Every row comes from one small tree of marks. The marks that hang from a mark follow it in brackets, in the order of their numbers. Every link used is in the known rows. Which tree was each row made from?
Known rows
z393[z20 z127[z288]]: [-23.9 -27.1 -31.5  31.3   2.5   6.5  26.5 -19.0  34.1 -14.4 -29.9 -11.8
  30.3  15.0  12.1 -10.5   4.9   0.3  13.0 -74.8]
z20[z296[z367] z393[z127]]: [-30.2 -15.8 -44.2 -12.5  -0.6  42.8  41.4 -69.9 -22.6 -39.5 -39.6 -35.8
  25.9   2.4  18.6  -1.4  22.9   1.9  42.6 -61.2]
z20[z296 z393]: [-17.5  -4.0 -16.9  -1.6   4.0  43.4  20.6 -23.6 -38.7  -8.7 -41.5 -23.0
   2.7  20.7  29.1  27.4  13.9  11.8  18.7 -43.4]
z296[z20[z393[z127[z288]]] z367]: [-35.4 -21.7 -31.2  -3.2 -23.4  27.4  24.7 -14.2 -22.3 -15.6 -16.5 -44.1
  27.6 -36.2  20.1 -35.3  18.3  32.3  59.5 -62.7]
z127[z131 z288[z993[z296[z367]]]]: [ 24.8 -14.3 -34.5  18.8 -55.2 -17.3  18.8 -15.4 -13.0   5.5 -59.8 -38.6
  -0.2 -29.6   3.3  -0.3 -29.5  25.8  35.7 -76.5]
z296[z20[z393] z367]: [-25.8 -19.0 -23.8  -7.9 -12.7  34.0  23.4   0.5 -52.3 -13.3 -17.7 -29.2
  12.3 -24.9  33.3 -29.7  18.7  33.6  51.7 -45.9]
z993[z296]: [  4.0  13.9 -18.9   0.7 -27.2   3.3  19.8  14.3 -13.5  -6.1 -43.7   3.7
  -7.3  13.1  57.8  -1.9  10.9 -17.5 -11.1 -34.0]
z20[z296 z393[z127[z131[z288]]]]: [-10.7   3.3 -44.1  17.8 -14.2  51.7  46.9 -44.9 -11.3 -23.7 -38.0 -31.0
  20.7  15.5  30.4  43.5  32.2  16.8  40.2 -60.3]
z993[z296[z367]]: [  0.1  -2.6 -32.9 -14.7 -35.9  -4.2  29.7 -14.4 -25.8 -19.1 -48.1  -5.9
  -2.0   2.0  46.8 -24.2   3.0 -16.5   8.9 -41.0]
z131[z127 z288[z993[z296]]]: [ 29.3   3.8  -1.8  10.5 -55.8  10.3  -8.6  12.4  26.5   6.1   0.9 -30.0
 -35.5  -3.1  63.4  29.1  36.7   1.4   9.7 -32.2]
z288[z993[z296[z20]]]: [  8.4  25.2 -14.3   9.7 -19.3  22.3  -2.8  15.5 -16.6   7.8 -29.7  -8.6
 -17.4 -12.0  42.2 -13.6  20.7  -0.9   1.4 -27.2]
z127[z288[z993[z296[z367]]]]: [  3.5  -5.6 -20.9   5.2 -41.8 -16.7  -2.9 -10.3   2.8  17.2 -42.0 -36.4
 -18.6 -23.9   6.2 -17.1 -16.7  10.4  19.5 -57.7]
z127[z131[z288]]: [ 29.7  -5.2 -35.8  34.4 -36.6  21.4  43.2  13.4 -25.4  -1.2 -25.1 -11.4
  -5.5   0.4  39.3  25.4  12.8  38.7  33.2 -36.3]
z993[z296[z20[z393]]]: [-16.0  20.7 -12.2  -1.5 -29.4  23.3  13.1  29.6 -25.7   0.9 -35.9  -7.6
   1.6   6.0  67.0   4.6  24.7  -3.8   5.5 -41.2]
z296[z20]: [  0.7  -4.9  -9.8  10.3 -13.4  36.1  13.5  36.9 -47.9   0.0 -12.5  -2.9
  13.8 -13.1  42.1 -28.7  20.6  30.7  24.6 -14.2]
z131[z288]: [  9.0   7.0 -22.7  23.1 -29.3  22.0  21.4  17.5  -3.7  14.1  -4.5  -9.8
 -27.2   9.5  41.4  12.3  28.9  26.7  19.6 -15.4]
z131[z127 z288[z993]]: [ 29.3 -10.0   0.1  17.5 -37.6  19.4  -8.9  15.4  19.9   7.1  15.3 -34.2
 -33.4 -12.9  48.4  24.6  36.7  21.1  19.3 -27.8]
z127[z288]: [  0.4 -20.8 -10.7  14.6 -26.9  -6.2   5.5  19.3  -7.2  17.9 -27.5 -26.2
  -1.6 -14.3  10.6  -9.5 -14.5  28.4  18.3 -45.4]
z127[z131[z288[z993]]]: [ 33.7   5.4 -35.4  40.8 -28.7  24.1  31.1   5.8 -16.7   5.0 -22.9 -17.8
 -19.1  -9.2  29.3  27.2  14.6  37.8  30.1 -37.9]
z20[z296 z393[z127]]: [-27.1   1.2 -30.2   2.2  10.2  49.6  31.3 -40.4 -10.2 -25.8 -35.6 -26.3
  21.7  13.4  28.3  21.4  30.7   0.1  21.5 -53.7]
z288[z993[z296[z20[z393] z367]]]: [ -8.2  17.7 -22.8  -2.3 -19.1  21.8   3.1  -7.1 -19.6  -0.8 -33.1 -26.3
 -17.8 -21.6  36.7 -14.6  18.5   0.8  18.8 -46.9]
z288[z993[z296[z20[z393]]]]: [ -6.1  30.2 -12.3   9.7 -12.3  26.3  -4.7  16.1  -9.6   9.5 -29.3 -18.5
 -20.8 -12.7  44.7   3.8  25.1   0.1   2.3 -40.9]
z288[z993[z296]]: [ 10.4  24.3 -16.9   9.5 -10.0  11.1   0.3   5.3  -2.2   3.9 -34.6 -10.0
 -27.2  -7.0  38.4  -0.5  13.5 -11.9 -11.4 -35.2]

Which tree is each row?
[ -2.2 -39.2 -48.5  34.5 -18.7  21.8  48.0 -55.1  -1.5 -30.4 -61.0 -14.8
  57.4  29.3   0.6   6.0  -8.6  11.5  37.6 -82.3] -> z393[z20[z296] z127[z131 z288]]
[ 27.6 -16.9 -23.7  35.2 -30.9  -2.7  12.6   6.4 -13.4  14.5 -41.9 -37.4
  -1.2 -32.8  -2.9   9.0 -24.8  43.8  31.7 -67.0] -> z127[z131 z288[z993]]
[-19.4   5.4 -25.5 -15.2 -39.1  16.7  22.8  -0.3 -36.2 -12.8 -41.1 -17.2
   6.2  -5.0  55.5 -18.3  17.5  -1.7  27.4 -48.3] -> z993[z296[z20[z393] z367]]
[-11.4  20.5 -27.9   8.9 -33.9  27.3  31.7  15.2 -14.3 -17.1 -41.0 -11.1
  21.8  -2.1  66.3   9.1  27.5  -2.9  15.9 -56.6] -> z993[z296[z20[z393[z127[z131]]]]]
[ 20.6 -25.5  10.9   1.7 -46.3 -13.4 -18.8  16.8  17.1   4.5 -18.9 -40.7
  -6.6 -23.9  36.2   5.4  -2.4   3.9   7.8 -57.2] -> z131[z127[z288[z993[z296]]]]
[ -2.3 -24.8 -41.1  48.3  -1.9   9.5  31.2 -29.7  29.0 -16.4 -42.7 -21.8
  29.7   0.5   0.5   4.9  -2.6  11.6  24.0 -91.5] -> z393[z20 z127[z131 z288[z993]]]
[-16.2 -21.1 -39.5  20.0  14.9  40.7  41.3 -52.3  -1.1 -38.6 -42.0   5.1
  41.3  43.0  21.9  -7.8  21.1 -12.6  13.8 -51.5] -> z393[z20[z296] z127]
[ -2.7  -1.5 -28.2 -14.8 -48.7  12.1  25.6  -0.3 -44.0 -15.6 -41.5  -4.8
  12.9  -6.1  52.7 -40.2  11.4  -1.2  27.6 -31.0] -> z993[z296[z20 z367]]
[ 15.3   7.9 -47.2  39.4 -15.7  31.6  41.4 -13.7  16.2 -17.9 -13.9 -18.7
   5.2 -16.4  30.2  11.6  33.6  18.8  27.0 -47.7] -> z393[z127[z131[z288[z993]]]]
[-22.7 -19.6 -41.4   1.5 -16.3  40.5  43.2 -16.7 -39.0 -32.4 -21.7 -34.2
  35.5 -33.7  32.5 -25.5  24.5  31.4  61.6 -63.1] -> z296[z20[z393[z127[z131]]] z367]
[ 33.1  15.8 -37.0  35.1 -43.4  16.6  31.1   4.4 -11.0   4.4 -34.3 -14.3
 -21.2  -2.4  40.0  30.4  15.2  22.2  23.3 -41.8] -> z127[z131[z288[z993[z296]]]]
[-21.1  -7.0 -29.7  24.4  -4.5  16.3  31.3  -1.8  15.9 -11.1 -29.7 -41.2
  17.4 -20.3  25.1  29.7  10.1  20.9  25.3 -87.7] -> z20[z393[z127[z131 z288]]]
[-22.5 -44.0 -48.0  11.5 -15.2  15.4  38.3 -75.2   3.8 -31.9 -51.7 -20.2
  47.3  25.8  -6.7 -26.8  -4.4   0.6  42.3 -73.3] -> z393[z20[z296[z367]] z127[z288]]
[-33.7 -14.3 -34.3  -6.0  -9.0  40.5  32.1 -13.4 -30.8 -26.5 -13.0 -33.0
  26.9 -30.7  33.8 -34.8  31.2  24.2  52.6 -53.8] -> z296[z20[z393[z127]] z367]
[ 18.7 -25.4  14.1   0.2 -53.1  -3.4 -20.8  26.0   5.3   7.1 -15.4 -39.8
   3.7 -28.6  39.7  -4.6   3.4  13.0  19.8 -51.2] -> z131[z127[z288[z993[z296[z20]]]]]
[-26.3   8.1 -32.6 -13.0 -35.2  20.9  29.7 -11.0 -19.5 -24.3 -37.0 -19.7
  17.6  -9.9  56.3 -22.6  26.8  -8.6  28.0 -53.9] -> z993[z296[z20[z393[z127]] z367]]
[-29.4   5.1 -16.6  12.4   3.5  47.9  19.4  23.2 -16.8 -10.5  -7.1 -20.5
  20.2 -17.7  46.7  -6.6  40.4  21.0  27.0 -43.4] -> z296[z20[z393[z127]]]
[-28.8  -8.0 -27.3   3.9  -9.5  34.1  21.9 -41.4   1.1 -11.4 -38.9 -40.7
  22.6   6.7  12.3  21.1  14.9   9.9  30.7 -65.8] -> z20[z296 z393[z127[z288]]]
[ 31.6   5.8 -45.6  25.7 -50.8  12.1  37.5 -14.4 -18.2  -3.7 -37.3 -20.5
 -16.7  -8.7  33.5  15.4  10.6  23.8  36.3 -47.0] -> z127[z131[z288[z993[z296[z367]]]]]
[-19.9 -17.7 -31.5  36.3   8.6   9.4  14.3 -25.8  42.5  -7.4 -27.8 -19.7
  17.4   4.6   2.2  -8.7   6.9  -0.7  10.4 -76.3] -> z393[z20 z127[z288[z993]]]
[-19.2   1.2 -23.7  20.4  -4.1  47.7  31.3  20.0 -24.4 -16.8 -15.0 -21.2
  29.1 -21.3  46.7   2.3  33.9  29.7  34.5 -52.6] -> z296[z20[z393[z127[z131]]]]
[-20.2  -0.2 -33.0  22.0  13.8  32.1  40.1  -2.5   5.3 -26.2 -24.7 -27.3
  15.0 -13.5  40.8  29.7  25.8  10.7  16.0 -74.9] -> z20[z393[z127[z131]]]
[ 21.2 -37.2  12.3   6.4 -30.5  -5.8 -19.1  18.9  10.9   5.4  -8.1 -45.0
  -6.0 -31.9  25.9   1.9  -1.3  19.2  15.3 -53.7] -> z131[z127[z288[z993]]]
[ -6.8 -38.9 -35.8   3.4  -0.5  27.4  36.0 -53.4 -45.0 -28.9 -53.8   0.5
  24.1  42.2  14.0 -18.7  -3.2   2.2  28.0 -45.7] -> z393[z20[z296[z367]]]
[-19.8 -33.9 -52.2   8.6   6.0  36.2  49.2 -74.8 -10.0 -49.5 -46.7  -2.9
  46.6  33.5  12.9 -26.4  15.1 -11.6  29.3 -58.3] -> z393[z20[z296[z367]] z127]
[-32.8 -24.1 -41.6  -9.7 -18.4  27.6  32.3 -69.7 -11.4 -24.3 -44.3 -49.9
  28.3  -4.9   1.7  -2.1   7.5  12.9  51.3 -73.8] -> z20[z296[z367] z393[z127[z288]]]
